What can hang from each mark
z917: z126 z188 z457 z880
z557: z274 z880
z126: z917
z188: z917
z145: z204
z204: z145 z880
z880: z557 z917
z457: z917

In the rows, 128 means zero.
Known rows, with every way that one mark hangs from another
z880(z917(z126 z457)): [102 131 134 143 135 133 135 125 133 125 116 136  83 153 155  85 131 149
  96 181 106  77 156]
z917(z188 z457): [ 90 104 153 108  99 133 143  92 146  99 132 145  85 170 158 104 141 132
  84 135 141 103 124]
z145(z204): [149 105 163 127 125 121 103 121  73 125 147 143 156 164  84 158 112 106
 194 118  23 115 134]
z145(z204(z880(z557 z917))): [186 126 120 163 135  82  64 143  81 144 100 126 151  99  56 188 115  97
 200  92  80 120 109]
z188(z917): [108 123 117 121  99 137  83 112  72 136 154 121 143 158 122 146 121 114
 170 170  60 102 142]
z557(z880(z917)): [146 126 120 154 119 105  69 111  82 147 106 103 126 139 120 105 182  98
 214 150  86 114 135]
z457(z917): [ 90 128 145 124 100 127  78 127  72 130 110 142 149 157 121 118 134 144
 150 169  66 112 157]
z557(z274 z880): [134  84 135 139 108 162  86 108  77 132 159  93 150 180 113 156 187 112
 240 119  50 139 136]
z126(z917(z880)): [155 144 131 103 139 127 126 126  80 127 141 131 123  95  73 103 120 138
 146 134 103 119 135]
z557(z274 z880(z917(z126 z188 z457))): [123 110 118 136 121 132 159 106 158 108 112  92 122 155 161  90 192 122
 115 131 171 134 135]
z457(z917(z880)): [105 151 144  95 125 124 121 125  88 135 125 156 157 120 120  99 122 138
 136 138  93 137 147]
z917(z126 z188 z880(z557)): [137 160 174 109 161 121 173 162 179 145 128 154 127  99 165 116  78 112
  97 115 173 147  92]
z204(z145 z880(z917(z457))): [ 49 117  76 127 126  91  80 116  52 125 118 119  86 109  77 122 148 140
 145 122  88  74 148]
z880(z557(z274) z917(z188 z457)): [133 100  88 169 102 133 120 107 201 107 117 114 109 145 181 148 168 132
  78 124 200 150 122]
z457(z917(z126 z880(z557(z274)))): [123 149 140 127 146 160 148 167 138 149 134 141 183 123 139 143 100 155
 132 131 118 168 142]
z557(z274 z880(z917(z126))): [142 119 119 159 136 140  96 137  93 140 124  86 147 150 132 123 181 115
 210 150  81 129 148]
z188(z917(z126)): [ 96 139 142 116 119 145 115 140  78 145 148 124 145 158 127 132  93 125
 154 187  57  90 147]
z188(z917(z126 z457 z880(z557(z274)))): [124 128 108 119 133 185 192 125 171 143 185 121 146 148 149 148  97 149
 103 130 142 143 133]
z457(z917(z126)): [ 83 146 168 117 122 136 113 152  78 138 104 147 151 152 130 104 105 154
 135 181  65 102 160]
z917(z126 z188 z457 z880(z557)): [121 147 172 102 153 137 215 131 207 133 133 159  93 122 175  92  85 134
  54 113 200 134 101]
z557(z274 z880(z917(z188 z457))): [129  91  94 137  98 123 127  79 148 100 118  91 121 161 155 105 216 113
 132 115 172 147 132]
z880(z917): [129 127 116 154 122 110  61 126  94 131 114 127 113 134 134 122 150 116
 161 167  82 105 145]

Rows
[ 92 173 170  71 139 109 169 148 126 122 103 163 162 107 149  71  99 132
  75 137 159 143 128]
z457(z917(z126 z188 z880))
[115 114 127 110 100 123 145  99 126  91 115 122  86 138 109  88 142 149
  71 147 161  96 132]
z126(z917(z188 z457))
[145 139 114 145 117  74  56 142 124 131  75 123 113  83 120 154 138  99
 130 109 167 126  91]
z204(z880(z557 z917(z188)))
[118 154 142 109 137 137 165 164 169 129 117 143 182 106 162 132 101 137
  90 111 180 184 120]
z457(z917(z126 z188 z880(z557(z274))))
[128 115 110 162 127 139 150 134 206 114 112 120 108 143 191 131 139 138
  62 142 198 137 126]
z880(z557(z274) z917(z126 z188 z457))
[158 115 100 119 121 148 184 109 184 103 144 119 116 106 114 127 137 152
  67  92 218 163 113]
z126(z917(z188 z457 z880(z557(z274))))
[115 155 182  78 154 121 169 143 139 121 135 155 125 112 155  91  98 112
 100 124 143 130 115]
z917(z126 z188 z880)
[ 99 136 137 124 130 110 155 120 163 106  96 137  86 140 179  72 136 134
  52 167 173  97 134]
z880(z917(z126 z188 z457))
[163 111  97 136 128 170 167 114 158 121 161 114 115 120  96 139 134 167
 110 109 154 146 137]
z126(z917(z457 z880(z557(z274))))
[144 109 119 126 121  95 103 101  72 110 112 128 123 133  58 139 143 117
 152  98  75  94 135]
z145(z204(z880(z917(z457))))
[142 136 153 117 152 149 170 159 185 130 147 137 147 114 165 152 105 118
 114  97 168 173 104]
z917(z126 z188 z880(z557(z274)))
[157 141 123 107 128 120 190 110 185 116 124 135  93  90 115  93 109 145
  55 109 220 137 103]
z126(z917(z188 z457 z880(z557)))
[138 133 116 150 132 111  83 167 134 124  91 109 137  95 131 174 136 113
 126 109 163 138 104]
z204(z880(z557(z274) z917(z126 z188)))
[100 136 172  92 156 159 196 121 140 128 156 156  95 148 141  83 103 149
  99 136 107 100 138]
z917(z126 z457 z880)
[158 124 124 133 132  79  61 129  41 121 107 126 156 111  45 162 137  96
 195 101  50 109 128]
z145(z204(z880(z917)))
[176 131 106 126 129 133 141 135 155 113 137 113 146  81 108 153 127 130
 111  95 194 178 109]
z126(z917(z188 z880(z557(z274))))
[ 94 136  78 164 138  75  38 159  58 161 101 113 115  76  81 171 121 121
 191 115  88 102 123]
z204(z145 z880(z557 z917))
[130 136 105 114 119 149 169  99 159 150 167 134 120 134 135 126  97 132
 111 132 147 128 121]
z188(z917(z457 z880(z557)))
[148 130 149 131 163 171 148 163 153 149 168 134 146 127 145 161 101 134
 155 114 104 156 124]
z917(z126 z880(z557(z274)))
[133 124 143 125 137 152 165 109 173 145 157 152  92 138 142 121 108 140
 116 113 139 129 118]
z917(z457 z880(z557))
[151 113  92 175 111 112  74 134 168 119 112 111 140 121 171 173 159 106
 125 123 171 163 116]
z880(z557(z274) z917(z188))
[119 152 130 111 142 157 199 128 165 156 163 138 120 131 145 113  70 143
  92 146 145 115 126]
z188(z917(z126 z457 z880(z557)))
[186 103  97 169 128 107  58 140  86 128 122 106 176 114  59 222 142 103
 210  73  74 150 118]
z145(z204(z880(z557(z274) z917)))
